Known rows, with every step that occurs:
salub/puvavin/lifono/kipu/kufipim: [-22   0 -21  75 -27  -3 -16  -5 -31  18 -14   8  23   0 -23  26  -2  -6
 -27 -45 -55  31   8  23 -21  15 -15  24 -19 -27 -12  44  16  -1 -29]
lifono/gopefon: [ 50  27  48 -24  -2  24  -4 -17 -17  10   1  10  16 -13  27  11  -9 -19
  27  10  -4  -4 -19  15   7   0 -16  29 -10  51 -25  24   0 -29   2]
zimal/gopefon: [-16  -6 -31  11  12   4  15  34  25  -2 -18  -5   7  -7 -29 -15  12  11
 -20  -4  17  -2 -16  16  40   2  24  25  -8   3  25 -14   4  16 -29]
nido/fakad/gopefon/puvavin/lifono/kipu: [ 34 -16 -45  72 -25  11  -2   4 -55  27  18  -2  16 -39 -17 -24   5 -12
   1 -48 -24  29   6  15  50  -6  28  72  -3  10 -44  14  30  20 -28]
lifono/puvavin/gopefon/zolo: [ 23 -23  25  -5  14   7  10 -18 -28  39 -17  19  -2   5  13  29  15 -27
  -3   7 -25 -20   1  -1  24 -26  30 -13 -26  30 -17  55  38 -52 -24]
lifono/kipu: [  9   3   1  30  -2  -3   8   2  -2  14  16   0  -4  -4 -21  -6  11  -8
 -24 -35 -36  39 -22   4 -14  -6  25  32  -1 -35   9  -1  19 -33   3]
gopefon/fakad/nido: [-12  23   1 -10 -10 -26  11   4  -2 -46 -16   3  -4   0 -14  23   9 -25
  22  10 -21  28  -7 -19   6 -11 -38 -16   7 -24  -8 -51  -3 -42 -16]
salub/puvavin/gopefon: [-17  34 -37  -7 -24  40   0 -23   7  12  15  13 -29 -12  13  20   1  20
 -13  43 -39 -51  42  12  -2  -4 -15  -7  12  16  16   2  -3 -42 -20]
fakad/nido: [ 14  14  -5 -31  -8 -23   4  -2 -12  -8   6  -1  -3 -13  -1  -4  -4 -36
  29  -3 -17   5  -8 -26  32  -5 -33 -21 -22 -15  -1 -20  -3 -45 -18]
gopefon/zolo/sogudev: [  6 -25  33   4  18 -32  12 -23 -19   1 -63   2  -7  10  10  34  41 -15
 -31 -36 -10  17 -11  30 -27 -16 -22  -7  -9  19   6  33  25 -13  16]
lifono/puvavin/gopefon/zolo/sogudev: [  6 -17  36   6  21 -28  17 -31 -18  11 -54  12   2   6  19  45  51 -27
 -23 -13 -21 -12   9  24 -15 -26  13   1  -9  30  19  43  34 -37 -11]
sogudev/zolo: [  2  -7 -18  47   0 -19 -16  26  16   8   8   9 -10  31  35  16  -4   2
   5 -24  13 -20  -4   2  29  16  -2 -17  22  19  14  -7  27  -9  27]
kipu/dava: [ 34  36   0 -13  -2  -5  13  -2  40  54   0  17   9  14  19  -3   9   4
   6  -3  13  -2 -43   2 -15 -10 -23 -14   4   2   8  35 -22  36  11]
puvavin/lifono/gopefon/zolo/sogudev: [ 39 -14  56   6   2 -13   7 -19 -53  12 -86  10  17   2  37  45  33 -25
 -14 -40  -8  18 -14  38  -8 -16 -40  11 -13  58 -18  53  26 -19   9]
zimal/gopefon/puvavin/lifono: [  1 -48 -59  48  -6   8  15  21 -44  22 -18 -12  24 -20  -5   5   2  11
  -1 -19  36  -6  39  18  76   4  27  41 -27  31 -21  36   7  27 -48]
puvavin/lifono/gopefon: [ 50  18  36   5 -27  30  -7   7 -52  15 -34  14  35 -13  43  19 -12 -17
  28  -5   4   2  -3  13  30   2 -29  26  -6  63 -39  34   3 -13 -12]
puvavin/gopefon: [  6  14 -16   7 -10  14   6 -28  17   4  26   8 -12   1  -2  12  17  -5
   7  39 -16 -25  22   4   5 -15   7  13  23  19  11  11   6 -33 -46]
zolo/sogudev: [-11   0  17   9  11 -31   9 -17   3 -19 -40  -2   4   2   9  21  39  -5
 -20 -18   2   4   9  24 -35  -7 -11   9  14   5  33  -4   5   3   8]
salub/zimal/gopefon: [ 13  26 -68  28  16  -5  34   3  32  -2 -12  -7   7 -25 -26  -7  -1  24
  -6   1  27  -9 -24  36  42  -2   8   2 -31  -8  19 -10   7  26 -23]
fakad/gopefon/zolo: [ 46  -1  42 -17 -10  32   0 -22 -48  27 -33  12  -6  -8   0 -14   7 -14
 -12 -31 -20   3 -42  13  39  -7 -13  -1 -23  60 -36  21  -1  19   3]
salub/zimal: [ 35  40 -44  22   3 -10  27 -40   9   1   8  -3   3 -25   3  11 -18  17
  17   7  13  -6 -10  26   6  -7 -19 -29 -27 -14  -5   0   7  11   9]
puvavin/gopefon/zolo/sogudev: [ 12 -15  24   6  13 -23  16 -40  -8   6 -46   7 -16  11   9  43  50 -16
 -25 -13 -20   1   4  35 -23 -25 -17   4   6  30  13  38  28 -31 -13]
gopefon/zolo: [ 24 -33  21  -5  10  -1   5  -8 -27  29 -32   5 -14   9   2  15   4  -9
 -14 -24 -12  17 -24   6   9 -10 -12 -20 -28  20 -34  42  25 -20  10]
nido/fakad: [ -2  -6 -51  30   2 -20 -23  21  14  -9  13  -2  -3 -25 -12 -23  -9 -12
  28   8  -9   5   3  -4  10  -8 -11  20  17 -14 -43 -16  49  29  -5]
salub/puvavin/lifono/gopefon/dava: [ 10  39  62  14 -30  23  14  22 -61   8 -34   9  16 -46  78  25   0  -5
  39 -21  -2 -21   6   0   8  13 -85  21 -23  49 -26  50  20 -23 -11]
puvavin/gopefon/fakad/salub: [-36  27  18  14   4  23  30 -30  45 -43   9  14   9  36 -15  56  20  35
  21  33 -20 -14  20  23 -24 -41   5  13  89  38 -35 -40 -30 -24 -15]
gopefon/salub/puvavin/lifono/kipu/kufipim: [-29   2 -26  77 -29  -3 -13   7 -19  17 -34   6  28   8 -44  26   4  -1
 -47 -43 -53  31   4  34 -33   9 -18  15  -8 -34 -22  30   0   8 -24]
salub/gopefon/fakad/nido: [  8   5  11 -11  -7 -31   5   7   8 -31 -19  10   1  16 -29   3 -10 -17
   9  11 -38  26  -9 -22   8  -2 -46 -29   5  -3 -19 -35   8 -69   6]
gopefon/puvavin/lifono/kipu: [ 18 -29 -31  61 -15   2  14   1 -49  34  13  -7  12 -17 -11   6   5  -5
 -13 -47 -16  34  18  11  27  -3  36  51 -16 -11 -20  34  24 -20 -21]
puvavin/lifono/gopefon/zimal: [ -1  11  54  22 -15  34  14 -20 -54  -9 -59  21  13  13  51  -2  23 -35
  20  15  -5  38  10   2   4  -7 -45  24  -5  64 -19  31  23 -17  -5]
kipu/kufipim: [-14  -6   7  36   2 -22 -18 -29   5  -2   6   3  22  14 -29  23   1 -15
   4  -9 -14  13  -1  15 -18  12 -14  13 -16  -8  -9  46   5  19 -39]
fakad/salub: [-14   8  20 -12  10  19  19 -18  23  -5  14   4  18  24   0  21  -6  30
  23  -6  -6 -18   3  13   0 -25   6   0  44  35 -34 -17 -36  -7  10]
fakad/nido/kufipim: [ 25  -4 -24 -14  -7   1   3 -18 -14  11  -3   9 -18  -6  -6   7   2 -49
  34  -2 -42  -6 -31  -6  58   1 -35   0 -29   0 -26  14  10 -11 -32]
fakad/salub/gopefon: [ 21 -24  28 -12  18   6   9  -8  34  23   7  14  22  43 -21 -12 -35  36
   0  -3 -31 -18   3   4  -2  -4 -10 -17  32  58 -47  11 -14 -47  40]
salub/puvavin: [-28  22 -29 -17 -18  32  -5   6  -9   8 -15   3 -22 -16  18   9 -20  27
 -25   5 -30 -33  25  10 -11  12 -26 -24 -15  -2   4 -12 -12 -14  34]
nido/fakad/salub/zimal: [ 24  43 -65  30  14 -11  27 -41  37 -10  28   0  18 -20  -5  13 -27  33
  54   8   3 -18  -4  33   8 -32 -21 -18  21   5 -59 -20  12  29  12]
fakad/gopefon: [ 30  39  25 -14 -25  39  -6 -18 -25  -1  -1  12   9 -21   0 -35   5  -3
   3 -11  -8 -15 -23  10  36   4  -2  23   5  53  -4 -27 -36  49 -10]

Rows:
[-33  11 -49  23 -47  34  -6  51 -36  11 -79   3  10  -6   9  15 -11  29
 -44 -13 -14 -17  36  19   0   3 -42 -34  12   3 -29 -16 -28  18  17] | gopefon/salub/puvavin/lifono
[ 38  -8  66 -12  17 -18  10 -32 -31   8 -64   9   3   2  26  42  34 -25
 -12 -30 -11  13 -23  39 -23 -15 -32  13 -17  51 -10  47  27 -31  18] | lifono/gopefon/zolo/sogudev
[-36   7  12  22  -3  24  24 -50   1 -17 -10  16 -26  23  16  -6  45 -24
   5  50 -18  14  31  -3 -15 -20 -13  11  17  29  21  14  23 -33 -31] | puvavin/gopefon/zimal
[ 20 -26 -81  58  -4   3  29   1 -38  21 -15 -11  25 -31  -2   9  -6  21
   8 -14  45 -10  35  31  79   0  16  27 -41  23 -24  39  10  34 -43] | salub/zimal/gopefon/puvavin/lifono
[ 12 -42 -38  39 -12   5   6  -1 -58  24  -8  -9  21 -13  14  15  -6   4
  13 -16  27  -4  50   7  50   3  10  26 -19  29 -35  43   3  17 -28] | gopefon/puvavin/lifono
[-30  13 -31  14 -35  46   3  24 -36   9 -45  10  19   4  34  28 -23  40
  -5 -20 -20 -29  40  13  13  -6 -33 -22  25  33 -38  -8 -30   8  16] | fakad/salub/puvavin/lifono
[ 28  61  -5  35  -5  16  44 -42   6 -27 -19  12  38  -1  15  59 -17  39
  43  10   7   0  -4  48   1 -31 -35 -13  29  42 -59 -17 -20   3  14] | puvavin/lifono/gopefon/fakad/salub/zimal
[-18  25  11  27 -12  31   1 -25 -24 -26 -25  16 -11  -8   9 -60  32 -31
  19  14 -19  26  -5  -1  17  -9 -28  32  15  47 -19 -26  23  48  -5] | nido/fakad/gopefon/zimal
[ 29  33 -17  12 -24  22 -26   1 -14 -10   8   8   6 -40 -12 -52  -1 -12
  25  -3 -17 -10 -20   7  43  -2 -10  38  20  41 -39 -38   5  73 -15] | nido/fakad/gopefon
[-43   5 -16  35   7  -1  19  34  35 -51 -41   1   1  10 -39  21  28  21
 -24  14   9  22 -11  20  -3  -7  12  27  29  -7   9 -48   3  14 -19] | zimal/gopefon/fakad
[  7  34 -27  12 -27  19 -16  24  13  -7 -31   3   9 -17 -49 -42  13  -1
 -17   3  -9  -8 -19  27  13 -14 -14  12  39  22 -48 -62 -25  71  -1] | nido/fakad/gopefon/salub
[ 62 -18  49  -3 -11  25  -2  -4 -69  40 -59  16  13   0  33  28  -7 -24
   7 -27 -10  20 -28  16  31  -9 -35   2 -31  66 -66  69  27 -28   0] | puvavin/lifono/gopefon/zolo
[  0  11   4   3   4   8   7 -12   0  15  15  17  14  -6  15  17  15 -20
  13  38 -14 -45  30  -9  17 -17  50   8   3  18  23  16  15 -43 -44] | lifono/puvavin/gopefon
[-46  37 -21  22 -21  28   7 -13  24 -41 -14  14 -24   7  -7  48  20  27
 -18  51 -37 -16  37  19 -35 -11 -16   3  43   4   3 -35  -4 -34 -10] | salub/puvavin/gopefon/fakad
[-41   7 -65  31 -40  35   0  68 -23  11 -90   3  12  -8  -5   8  -6  33
 -55 -15  -6 -19  28  27  22   5 -28 -22   6   5 -17 -23 -25  28   1] | zimal/gopefon/salub/puvavin/lifono
[  5  30 -57  20  22   7  48  -8  47  -4  -3  -4  18 -10 -27  10  -6  43
   8  -2  22 -22 -21  45  41 -20  11   2  -3  13  -3 -22 -15  23 -15] | fakad/salub/zimal/gopefon
[ 41  31 -12  35 -23  -5  17  18   8  70 -13  20  21  10  17  -3  15  -4
 -12 -41 -12  38 -48   5  -8 -13 -11   9   7 -15   1  44  -5  20   3] | puvavin/lifono/kipu/dava
[-52  23 -59  -7 -16  35   6  46  26   5 -59  -3 -15 -10 -33   1   0  40
 -66   4 -19 -34  10  36  -4   2 -16 -21   0 -11   4 -43 -33   8  24] | zimal/gopefon/salub/puvavin
[-17  15  -8   7  -3   6   9  13  23  11 -27  11  16   8 -29  14  28  -8
 -27  35  -9 -33  21  15 -10 -29  36 -12  26   2  -3 -17 -18 -21 -24] | lifono/puvavin/gopefon/salub
[-23  30 -46  49  10  -9  36  11  41 -49 -36   0   4  -4 -37  28  17  31
 -13  19  18  19 -19  38   0 -11   0  10  10 -16   7 -44   6  22 -13] | salub/zimal/gopefon/fakad
[ -9  27  34  24  -8  -5  29  -9  -4  -3  23   3 -11 -27  33  17  33 -10
  36  13   1 -29  15 -10  -2  -7 -44  20   7  16  12  40  29 -28 -55] | puvavin/gopefon/dava
[ 36  -9  -6  -6  -2  28  10 -53 -36  22  45  -7   2 -33  -9 -19   4   2
  18  -5  17 -28  23  19  64   5  32  56 -29  59 -23  19 -24  34 -23] | fakad/gopefon/puvavin
[ 33 -13 -31  17  22  -4  32  -6  -2  26 -41  -1  -7  -9 -20  10   1   9
 -19 -22   8  10 -43  35  43 -14  -7 -17 -53   9 -18  32  32   2  -6] | salub/zimal/gopefon/zolo
[-41   6  30  19  10  18  28 -35 -12  -8 -19  23  -6  19  30  -3  44 -35
   9  47 -19  -1  37 -15  -4 -22  21   9   0  28  31  16  31 -42 -28] | lifono/puvavin/gopefon/zimal
[-15  23  39  12 -24  53  11 -15 -58  -3 -68  22   2   5  61   3  13 -21
   5  17 -22  22  22   8  -1   0 -56  12 -13  63 -17  25  15 -23  13] | salub/puvavin/lifono/gopefon/zimal
[ 47  -6  34 -10 -20  42  -5   0 -73  42 -67  17   2  -9  44  33 -17 -10
  -7 -24 -26   1 -15  22  25  -3 -49  -9 -40  67 -63  63  21 -37  19] | salub/puvavin/lifono/gopefon/zolo
[ 28 -14 -69  79  -5  -3  35  -2 -32  30   8 -10  17 -32 -24   2   2  10
 -15 -46   0  32   6  32  47  -5  36  49 -34 -17 -11  29  29  -4 -30] | salub/zimal/gopefon/puvavin/lifono/kipu
[  7  25  38  29 -23  20   0  13 -27 -38 -56  16  25   5  17  47  10  -1
  13  13  -2  28  -1  19  -8  -6 -31  30  31  42 -40  -9   3 -10  -3] | puvavin/lifono/gopefon/fakad
[ -2  32 -25  44 -51  46   1  33 -45  23 -46  10  10 -20 -13 -13   4  13
 -57 -49 -51  18  -6  25   5   0  -8  15  13  -3 -14 -26 -20   7  12] | fakad/gopefon/salub/puvavin/lifono/kipu
[-23   8 -55  57 -33  26  10  61 -19  21 -53   1   8 -12 -29  -3   7  20
 -70 -47 -41  23  -3  30   5  -1   5  17   4 -30  -1 -18  -1  -9   2] | zimal/gopefon/salub/puvavin/lifono/kipu
[-17 -28  38  18  14   6  16 -22   0   2 -37  16 -12  42   0 -39   7 -10
 -18  20 -27  31  11 -10 -19   4 -32 -12  -4  38  -3  24  33 -43  31] | salub/gopefon/zimal
[ -8  37  24  21 -31  35  -2  14 -30 -36 -63  17  14  -2  26  50   0  12
  -1  16 -16  12  11  23 -14   1 -44  18  23  40 -39 -16  -4 -16  13] | salub/puvavin/lifono/gopefon/fakad
[ 21 -12  -9   4  -4  -7   5 -12   3  -8 -24  17 -16  14 -27  15  -2 -32
  17  10 -57   7 -30  -2  39   2 -46  -6  -9  10 -41   2  15 -32 -12] | salub/gopefon/fakad/nido/kufipim
[-33  20  15  27   1   2  14  -3  15 -37 -15  18  10  11  -3  47  31  -5
   2  48 -15  -8  28   1 -18 -23  37  15  38   6   9 -23  13 -33 -31] | lifono/puvavin/gopefon/fakad
[-26   8  21  28   9 -15  34  41   2 -10 -15  -8   2 -33  11  -6  29   3
  14 -23  25 -12 -17  -2  22   6 -30  31 -17   1  22  19  28   9 -40] | zimal/gopefon/dava
[-54  22  -5  12 -13  46  22 -45  -5 -11 -23  17 -40  14  28   0  33  -9
 -12  52 -38  -5  45   4 -22 -12 -31  -2   9  27  25   6  16 -42 -11] | salub/puvavin/gopefon/zimal
[ 23  45 -54  23  -3 -10  31 -22  28   1 -23  -3   8 -12 -29   9  -5  24
 -12  11  17  -3 -12  43 -13 -18 -23 -45  -8 -22 -21 -21 -17  22  17] | gopefon/salub/zimal
[ -4   0 -33   9  -1  -1  14   1   6 -21 -31   9 -18  -1 -31  22  19 -34
  19   8 -35   8 -38   8  57  -5 -24  18  -9  -4 -20 -18  11  -2 -43] | zimal/gopefon/fakad/nido/kufipim
[-32  18 -17  56 -33  32  16  26 -24  -4 -32  10  10   4  -1  31   2  30
 -33 -40 -56  27  13  19 -19 -14  -5  17  39 -11 -26 -25  -4 -27  18] | gopefon/fakad/salub/puvavin/lifono/kipu
[  2  60 -18  30  15   2  52 -55  35 -27   9  14  28   3   4  57  -2  36
  38  32  -2 -29  13  33  -4 -41  13 -21  30  16 -24 -28 -14 -16  -2] | lifono/puvavin/gopefon/fakad/salub/zimal
[ -9  38   2  37  18 -15  60   5  21 -12  -3  -7  16 -35  12  12  14  27
  38 -21  32 -23 -21  21  25 -11 -37  11 -12  10   2  13  13  12 -30] | fakad/salub/zimal/gopefon/dava
[-43  28 -37 -14 -22  33  -2  25  11   5 -45  -1 -19  -5 -14   9  -6  35
 -55   6 -27 -32  21  27 -28   2 -30 -40   5 -13 -11 -36 -36  -2  41] | gopefon/salub/puvavin
